Every row comes from one small tree of marks. The marks that hang from a mark follow it in brackets, in the order of their numbers. Every link used is in the known rows. Which tree was each row made from?
Known rows:
j_471(j_837 j_945(j_125 j_256(j_737))): [-2, -5, -16, -4, 1, -5, 0, 3, -14, 4, 35, 5, 2, -8, 10, 1, 8, -5, 2, -10, 11, -2, -5, -10, -14, -5, 3, -2, -7, -1, 12, -7, -1, -1, -5, -14, 0, -2, 4, 12, -22, -7, -9, 11, 12, 6, -8, 5, -7, 1, 6, -7, 3, 0, 6]
j_737(j_256(j_945(j_471(j_837)))): [1, 2, 8, -1, -4, 10, 0, -2, -13, -7, 8, 6, 4, 4, 5, 11, 5, -14, 3, 6, -3, 4, -1, -4, -1, -3, 9, -2, 2, -1, 1, 6, 0, 1, -3, 3, 10, 1, 1, 1, 1, 4, -3, 11, 9, 6, 7, -1, -9, -6, -1, 2, 0, 8, 10]
j_125(j_837(j_471) j_945(j_256)): [-6, -21, -17, 7, 0, 4, -13, 6, -11, -3, 30, 4, -12, -1, 12, 3, 11, 4, -1, 5, 17, -2, 15, 6, -6, -3, -22, 14, 8, 2, 3, 6, -3, 1, -4, 3, -9, -9, -2, 16, -9, -6, -14, 0, 4, -5, 1, 2, -10, -8, -3, 1, -3, -4, -4]
j_471(j_837 j_945): [-4, -1, -13, -3, 4, -8, 0, 1, -3, 4, 28, 10, -2, -9, 4, -4, 9, 0, -2, -4, 7, -6, 3, -5, -10, 1, 0, -1, -4, -10, 10, -10, 4, 0, -10, -13, -1, -1, -10, 5, -8, 1, -8, 1, 4, 10, 1, -1, -9, 1, -1, -9, 2, 3, 4]
j_858(j_256(j_945)): [2, 3, 11, -8, 2, 6, 4, -6, -3, -5, -8, -15, 9, 7, 6, 7, -3, -7, 7, 1, 3, 3, -6, 4, 10, -7, 11, -1, 6, -7, -4, 2, -5, 4, -2, 1, 3, 6, -2, -15, -1, 4, 5, 2, -4, 1, 3, 2, 8, -8, -6, 3, -2, 8, 3]
j_858(j_256(j_737)): [5, 5, 12, -7, 0, 10, 5, -6, -1, -5, -3, -28, 11, 6, -3, 11, -8, -6, 7, -3, 3, 6, -8, 4, 9, 1, 6, -2, 0, -12, -6, 3, -5, 5, 2, 6, -2, 6, 2, -6, -8, 0, 7, 2, -5, -9, -5, -1, 7, -3, 4, -5, 3, 6, 3]
j_858(j_256(j_737 j_945(j_471))): [3, 2, 22, -10, 0, 14, 8, -7, -9, -10, 2, -20, 11, 5, 6, 13, -4, -13, 7, 2, 3, 8, -10, 2, 10, -4, 10, -3, 3, -8, -4, 7, -6, 4, -3, 7, 7, 6, 2, -19, -6, -2, 4, 9, -1, -4, -1, 4, 8, -6, 0, 1, 0, 12, 4]
j_125(j_837(j_471) j_945): [-8, -17, -6, 8, 2, 5, -12, 2, -5, -4, 31, 3, -13, -4, 7, 0, 13, 5, -2, 8, 18, -3, 18, 6, -6, 4, -19, 13, 8, -2, 3, 1, 1, 3, -3, 4, -4, -7, -9, 8, -4, -5, -14, -4, -1, 0, 4, 0, -14, -8, -7, -2, 1, 1, -8]
j_945(j_125 j_471(j_837)): [-5, -4, 12, 2, 4, -4, -6, 1, -17, -6, 34, 25, -5, -12, 13, 0, 13, -4, -2, 0, 9, 1, 2, -13, -18, -6, 3, -5, -5, 6, 11, 2, 5, -4, -9, -8, 10, 0, -3, -1, -5, -9, -13, 15, 13, 8, -3, 3, -16, 2, 3, 0, 5, 4, 5]
j_471(j_837 j_945(j_256(j_737))): [1, -5, -21, -6, 1, -4, 1, 3, -9, 4, 28, 0, 2, -4, 7, 1, 3, -4, 2, -6, 7, -2, -3, -7, -8, -3, -2, 1, -5, -5, 8, -3, -1, 1, -8, -11, -4, -3, 0, 14, -18, -3, -6, 6, 8, 3, -5, 3, -4, 2, 4, -9, 2, -2, 6]
j_256(j_945): [-1, 0, 4, -5, 0, 4, 3, -3, -5, -4, -4, 0, 2, 5, 4, 3, 1, -7, 3, 4, -1, 1, -2, -1, 7, -4, 6, 0, 3, 3, 0, 0, -3, 2, -1, 0, 6, 2, 1, -12, 2, 2, 0, 4, 1, 7, 4, 6, 6, -6, -6, 4, -2, 5, 0]
j_837(j_471(j_945(j_125))): [-4, -3, -6, -1, 0, -1, 1, 1, -1, 2, 29, 3, -6, -8, 5, 4, 10, -1, 1, -3, 9, -2, 2, -4, -8, 2, -2, 1, -1, -4, 15, -11, 4, 1, -7, -11, 4, 0, -5, 5, -7, -1, -8, -8, 4, 10, 0, 1, -9, -4, -5, -1, -1, 9, -4]
j_125(j_837(j_471)): [-5, -7, 0, 5, 2, 4, -9, 4, -1, -3, 20, -1, -9, -3, 3, 1, 9, 6, -2, 4, 10, 1, 17, -1, -2, 1, -15, 7, 0, 1, 3, 0, 1, 0, -8, 3, 3, -4, -13, 8, -1, 0, -10, -8, -1, 3, 1, -5, -11, -3, -5, 0, 2, 3, -5]
j_256(j_945(j_125)): [-3, 0, 8, -4, 1, 3, 1, -4, -11, -4, 2, 5, 2, 1, 7, 4, 5, -8, 3, 2, 5, 2, -6, -6, 0, -7, 12, -2, 3, 7, 4, -5, -2, 1, 2, -3, 11, 3, 4, -14, -1, -2, -2, 10, 4, 9, 2, 8, 2, -7, -6, 7, -1, 7, 1]
j_256(j_945(j_125(j_837))): [-7, -5, 11, -1, 2, 3, -5, -1, -10, -5, 9, 8, -1, -2, 9, 4, 9, -5, 2, 4, 9, 2, 2, -6, -2, -7, 6, -1, 3, 8, 3, -1, -2, -2, 2, 2, 13, 1, -1, -12, -1, -2, -6, 8, 2, 10, 2, 6, -4, -8, -6, 6, 1, 6, 1]
j_837(j_471(j_945(j_125 j_256(j_737)))): [-3, -5, -13, -2, -3, 3, 3, 1, -8, 1, 30, -5, -3, -5, 6, 7, 6, -3, 3, -6, 8, 0, -4, -4, -6, -1, -2, 3, -2, 0, 14, -8, -1, 2, -4, -9, 1, -1, 1, 11, -17, -6, -7, -4, 7, 4, -5, 3, -3, -5, -1, -1, -3, 7, -3]
j_125(j_837): [-4, -8, 4, 5, 4, 1, -8, 4, 0, -2, 9, 4, -4, -4, 4, -2, 7, 6, -2, 3, 9, 1, 13, -1, -3, 0, -9, 5, 1, 1, -2, 4, -1, -2, -2, 6, 3, -4, -7, 2, 0, 1, -6, -1, -1, -1, 1, -2, -8, -1, -1, -2, 3, -2, -1]
j_125(j_837(j_471) j_945(j_256(j_737))): [-4, -20, -14, 6, -1, 10, -11, 4, -13, -4, 30, -8, -9, 0, 9, 7, 9, 1, 0, 4, 17, 0, 12, 6, -3, 0, -20, 14, 6, 1, 4, 6, -4, 2, -2, 7, -8, -8, 1, 14, -14, -9, -12, 4, 4, -9, -3, 3, -9, -7, -2, -2, -2, -4, -6]
j_858(j_256(j_737 j_945(j_125(j_837(j_471))))): [-1, 0, 18, -6, 1, 13, 2, -6, -10, -9, 10, -24, 8, 4, 4, 13, 1, -9, 8, 0, 11, 7, -4, 0, 8, -5, 7, 0, 3, -6, 0, 0, -5, 5, -2, 5, 8, 5, -2, -10, -8, -1, -1, 5, -2, 1, -3, 2, 1, -10, -5, 0, 1, 14, 2]

Which tree is each row?
[-2, -1, 23, -7, -2, 11, 4, -6, -18, -8, 16, -1, 5, -1, 8, 11, 3, -15, 4, 4, 3, 8, -12, -9, 0, -4, 14, -2, -1, 5, 5, 2, -3, 0, 0, 4, 15, 3, 8, -15, -7, -8, -4, 18, 8, 6, -3, 11, 2, -8, -1, 4, 1, 11, 2] => j_256(j_737 j_945(j_125 j_471))
[1, -9, 7, -1, -3, 4, 0, 1, -23, -6, 24, 6, 2, -6, 13, 9, 2, -9, 3, -1, 7, 7, -9, -9, -12, -8, 4, -3, -2, 11, 6, 10, -4, -4, 2, 0, 6, 0, 14, 3, -16, -15, -6, 19, 17, -8, -9, 9, 0, -1, 10, 4, 0, 0, 5] => j_945(j_125 j_256(j_737) j_471)
[-6, -6, 8, 1, 1, 5, -4, 0, -11, -5, 15, 4, -4, -1, 9, 6, 11, -5, 2, 4, 10, 1, 6, -6, -1, -6, 1, 2, 2, 7, 6, -4, -1, -1, -2, -1, 12, 1, -5, -6, -1, -1, -8, 5, 3, 11, 2, 4, -6, -8, -10, 7, 1, 9, -2] => j_256(j_945(j_125(j_837(j_471))))
[-5, -21, -13, 7, 1, 1, -13, 5, -10, -1, 20, 7, -8, -3, 11, -1, 9, 2, 0, 5, 15, -3, 11, 5, -8, -3, -15, 11, 10, 2, -2, 10, -4, -1, 3, 4, -10, -8, 3, 11, -12, -6, -10, 6, 4, -9, 0, 6, -6, -5, 0, 0, -2, -8, -2] => j_125(j_837 j_945(j_256))
[-5, -2, -7, -2, 5, -9, -3, 2, -7, 3, 35, 16, -2, -13, 9, -4, 13, -2, -1, -7, 12, -6, -1, -10, -16, -2, 4, -2, -5, -5, 15, -12, 5, -1, -7, -16, 4, -1, -5, 4, -11, -3, -10, 4, 8, 13, -2, 2, -15, 1, -1, -7, 5, 4, 4] => j_471(j_837 j_945(j_125))
[-1, -15, -8, 0, -1, 2, -5, 2, -21, -5, 32, 7, -4, -3, 12, 6, 4, -6, 1, 4, 10, 0, -1, 1, -9, -4, -7, 6, 3, 1, 4, 11, -1, 1, -5, 0, -7, -6, 8, 7, -14, -12, -10, 16, 11, -7, -3, 9, -4, -4, 5, -2, 0, -5, 3] => j_125(j_945(j_256(j_737) j_471(j_837)))
[-2, -19, -10, 4, 0, 6, -11, 3, -13, -3, 21, -3, -4, 0, 9, 4, 5, 0, 0, 5, 15, 0, 9, 5, -5, -1, -15, 12, 7, 1, -3, 10, -6, 1, 5, 9, -9, -7, 6, 11, -15, -8, -8, 9, 4, -11, -4, 6, -4, -6, 4, -3, 0, -9, -2] => j_125(j_837 j_945(j_256(j_737)))
[-3, -6, -16, 0, -1, -2, 0, 3, -6, 3, 29, 3, -6, -6, 10, 5, 8, -2, 2, -5, 9, -3, -1, -5, -8, -3, -4, 2, 0, 2, 14, -7, -1, 0, -5, -12, 0, -1, 1, 11, -12, -4, -9, -5, 7, 6, -3, 1, -6, -4, -4, 2, -3, 5, -2] => j_837(j_471(j_945(j_125 j_256)))
[-1, 0, 15, -8, -1, 10, 5, -6, -13, -5, 5, -13, 7, 4, 2, 9, 2, -14, 5, 2, 3, 5, -12, -5, 4, -2, 13, -1, -2, 4, 1, -5, -3, 3, 4, 2, 11, 4, 9, -12, -8, -4, 1, 15, 4, 5, -3, 10, 6, -7, -1, 3, 1, 9, 0] => j_256(j_737 j_945(j_125))
[-1, -6, -20, -1, -2, -1, 2, 3, -3, 4, 23, 0, -6, -2, 7, 4, 4, 0, 1, -3, 3, -3, 0, 0, -3, -1, -9, 6, 1, -1, 12, -5, -1, 1, -9, -10, -2, -3, -3, 12, -10, -2, -7, -9, 5, 4, -1, 1, -3, -3, -3, 1, -5, 5, -2] => j_837(j_471(j_945(j_256)))
[-4, -2, 20, -7, -1, 8, 3, -5, -22, -9, 26, 2, 3, -3, 8, 9, 7, -15, 3, 3, 5, 6, -7, -11, -3, -5, 12, -5, -5, 5, 6, -1, 0, 0, -6, 0, 15, 2, 3, -12, -9, -7, -7, 22, 9, 7, -2, 9, -4, -7, -1, 1, 5, 10, 4] => j_256(j_737 j_945(j_125 j_471(j_837)))
[-1, -1, 16, -4, 3, 6, -2, -4, -7, -7, 2, -7, 5, 1, 10, 7, 3, -6, 6, 0, 10, 3, -1, -1, 3, -8, 10, -1, 5, -3, -2, 1, -4, 2, 2, 1, 8, 5, -3, -15, -3, 0, 0, 5, -2, 2, 1, 3, 1, -8, -5, 3, 1, 9, 4] => j_858(j_256(j_945(j_125(j_837))))
[-4, -4, 15, -4, -1, 14, -1, -4, -12, -8, 17, -12, 2, 2, 5, 10, 7, -9, 4, 3, 10, 6, -1, -6, 4, -1, 4, 2, -2, 5, 5, -5, -4, 2, 0, 5, 14, 2, 2, -8, -6, -3, -6, 10, 2, 6, -3, 6, -2, -10, -5, 2, 2, 10, -3] => j_256(j_737 j_945(j_125(j_837(j_471))))
[-1, -5, -10, -4, -1, -1, 3, 1, -11, 4, 22, 0, 3, -7, 9, 4, 3, -6, 4, -7, 9, 0, -10, -7, -10, -2, 5, 1, -2, -1, 10, -4, -4, -2, 4, -8, 0, 0, 11, 7, -22, -6, -2, 6, 9, 0, -8, 8, 1, -2, 5, -3, -3, 1, 2] => j_471(j_945(j_125 j_256(j_737)))
[3, -8, 1, -4, -4, 6, 1, 1, -16, -3, 16, 1, 1, -2, 10, 10, -4, -8, 2, 0, 0, 7, -6, -4, -3, -5, -2, 0, -1, 6, 1, 14, -7, -3, -3, 3, 1, -2, 10, 6, -13, -9, -2, 11, 10, -10, -7, 7, 8, -1, 9, 2, -2, -2, 3] => j_945(j_256(j_737) j_471)
[-3, -2, 9, -4, 1, 2, 1, -1, -12, -6, 16, 15, -2, -2, 11, 4, 7, -10, 0, 6, 0, 3, 0, -6, -1, -7, 4, -1, 0, 4, 5, 3, 1, -2, -11, -2, 10, 0, -5, -10, 1, -1, -8, 12, 6, 9, 5, 6, -4, -4, -5, 5, 1, 6, 5] => j_256(j_945(j_471(j_837)))
[-1, -11, -4, 2, -2, 8, -8, 4, -14, -3, 24, -7, -1, -3, 8, 7, 7, 0, 3, -5, 14, 4, 4, -7, -9, -6, -7, 3, -3, 9, 6, 3, -6, -1, 2, 1, 4, -3, 6, 12, -16, -10, -7, 8, 9, -5, -10, 3, -6, -4, 4, 2, 1, -1, 0] => j_945(j_125(j_837(j_471)) j_256(j_737))
[-8, -17, 6, 6, 4, 2, -13, 3, -11, -7, 34, 18, -11, -10, 12, 1, 14, 1, -4, 11, 16, -1, 13, 3, -12, 1, -15, 11, 9, -1, 1, 10, 2, -2, -4, 8, -3, -8, -5, 0, -6, -7, -15, 6, 3, -4, 3, 3, -13, -5, -2, -1, 1, -1, -3] => j_125(j_837 j_945(j_471))
[0, -2, 18, -8, -3, 12, 7, -4, -14, -7, 11, -6, 3, 2, 4, 13, -1, -14, 3, 6, -2, 8, -9, -4, 7, -2, 8, 0, 0, 1, 1, 4, -4, 1, -4, 7, 11, 1, 4, -13, -5, -4, -1, 13, 5, 2, 0, 8, 6, -8, -3, 2, 0, 9, 2] => j_256(j_737 j_945(j_471))
[-2, 0, 7, 2, -4, 14, -5, -2, -12, -7, 8, -2, 3, 5, 3, 10, 10, -9, 5, 4, 3, 5, 4, -2, -1, -1, 6, 1, 4, 1, 3, 0, 0, 2, 3, 5, 12, 1, 3, 3, 0, 4, -4, 4, 6, 6, 6, -2, -12, -10, -4, 4, 0, 11, 4] => j_737(j_256(j_945(j_125(j_837(j_471)))))
[-6, -7, 5, 5, 2, 1, -9, 3, -7, -3, 25, 6, -7, -8, 6, 1, 13, 4, -1, 0, 15, 1, 10, -6, -10, -2, -6, 3, -3, 6, 7, -4, 3, -2, -1, -1, 8, -2, -6, 5, -2, -5, -11, 0, 4, 5, -3, -1, -14, -4, -2, 2, 3, 6, -3] => j_945(j_125(j_837(j_471)))
[1, 2, 26, -10, 0, 12, 7, -7, -14, -10, 9, -16, 11, 1, 9, 14, -1, -14, 8, 0, 5, 8, -13, -1, 5, -6, 15, -4, 2, -6, 0, 4, -5, 4, 1, 2, 10, 7, 4, -17, -9, -5, 1, 12, 2, -2, -2, 7, 6, -8, 1, 2, 1, 14, 5] => j_858(j_256(j_737 j_945(j_125 j_471)))
[-2, -10, -8, -1, 1, 0, -4, 4, -11, 4, 28, 3, 0, -9, 12, 4, 7, -3, 3, -5, 14, 1, -1, -6, -12, -3, -1, 3, 0, 0, 9, -2, -5, -2, 3, -5, 2, -3, 5, 8, -22, -7, -6, 5, 9, -1, -7, 6, -4, -3, 5, -4, 0, -1, 2] => j_471(j_945(j_125(j_837) j_256(j_737)))
[-3, -10, -12, 2, 2, -5, -5, 4, -8, 4, 27, 14, -4, -12, 15, -1, 10, 0, 1, -4, 14, -2, 1, -7, -14, -5, -2, 3, 2, 1, 9, -2, -4, -4, 1, -7, 1, -2, 3, 8, -18, -5, -9, 2, 9, 3, -5, 4, -5, -3, 2, -1, 0, -1, 2] => j_471(j_945(j_125(j_837) j_256))
[-3, -13, -8, 6, 0, 1, -10, 5, -12, -2, 24, 7, -6, -4, 14, 4, 10, 4, 1, -4, 14, 1, 9, -7, -11, -10, -8, 4, -1, 12, 6, 4, -3, -2, 0, -3, 4, -4, 3, 13, -11, -9, -10, 3, 9, -2, -5, 2, -9, -3, 1, 5, -1, -1, 0] => j_945(j_125(j_837(j_471)) j_256)
[0, 1, 23, -9, 1, 9, 5, -6, -14, -10, 16, -14, 8, 1, 9, 12, 2, -14, 7, -1, 7, 7, -9, -4, 3, -8, 14, -5, 0, -5, 0, 4, -3, 3, -4, 0, 10, 6, 0, -16, -8, -5, -1, 15, 3, 1, -3, 6, 0, -5, -2, 1, 3, 13, 6] => j_858(j_256(j_737 j_945(j_125 j_471(j_837))))
[2, 0, 17, -7, 1, 7, 4, -4, -7, -8, 2, -5, 6, 2, 8, 8, -2, -9, 6, 4, 1, 4, -6, 1, 7, -7, 10, -1, 6, -5, -2, 7, -4, 2, -5, 2, 7, 5, -2, -17, -1, 1, 1, 4, 0, 0, 3, 4, 6, -7, -4, 4, -2, 11, 4] => j_858(j_256(j_945(j_471)))
[-3, -2, 16, 2, -4, 12, -4, -3, -16, -9, 11, 10, 2, -1, 8, 10, 10, -12, 3, 7, 3, 6, 2, -4, -5, -3, 8, 0, 6, 2, 2, 6, 0, 1, 3, 7, 15, 1, 4, 0, -1, 2, -5, 10, 10, 5, 7, 1, -12, -8, -1, 5, 0, 10, 7] => j_737(j_256(j_945(j_125(j_837) j_471)))
[1, -5, -4, -2, -4, 4, 0, 1, -15, 0, 8, -6, 5, 0, 8, 7, -1, -5, 6, -7, 6, 5, -9, -7, -5, -7, 5, -3, -4, 9, 3, 2, -6, -1, 7, -1, 1, 1, 16, 8, -16, -11, 1, 13, 10, -7, -11, 8, 2, -2, 10, 2, -1, -3, 3] => j_945(j_125 j_256(j_737))
[1, -4, -16, -3, -4, 3, 3, 2, -4, 3, 24, -8, -3, -2, 4, 8, 2, -2, 2, -4, 4, 0, -2, 0, 0, 2, -7, 3, -1, -3, 10, -7, -2, 3, -8, -6, -2, -2, 0, 13, -12, -3, -5, -6, 5, 1, -4, 2, -1, -4, -2, -3, -4, 5, -3] => j_837(j_471(j_945(j_256(j_737))))
[1, 2, 11, -1, -5, 11, 1, -4, -11, -7, 1, 4, 5, 4, 3, 12, 3, -15, 4, 9, -6, 6, -3, -1, 2, -1, 9, -1, 5, 0, -1, 7, -1, 2, 0, 6, 10, 2, 6, -2, 1, 6, 0, 7, 7, 3, 8, 0, -5, -7, -1, 4, -2, 9, 8] => j_737(j_256(j_945(j_471)))
[-3, -9, -10, 1, 0, 5, -6, 5, -3, 0, 30, -5, -7, -4, 7, 5, 7, 1, 0, -1, 12, 2, 12, -1, -4, 1, -15, 8, 1, -2, 6, -1, -4, -1, -7, 1, 1, -5, -8, 14, -11, -2, -11, -7, 4, 0, -3, -2, -7, -5, -3, -4, 0, 2, -2] => j_125(j_837(j_471(j_945(j_256(j_737)))))
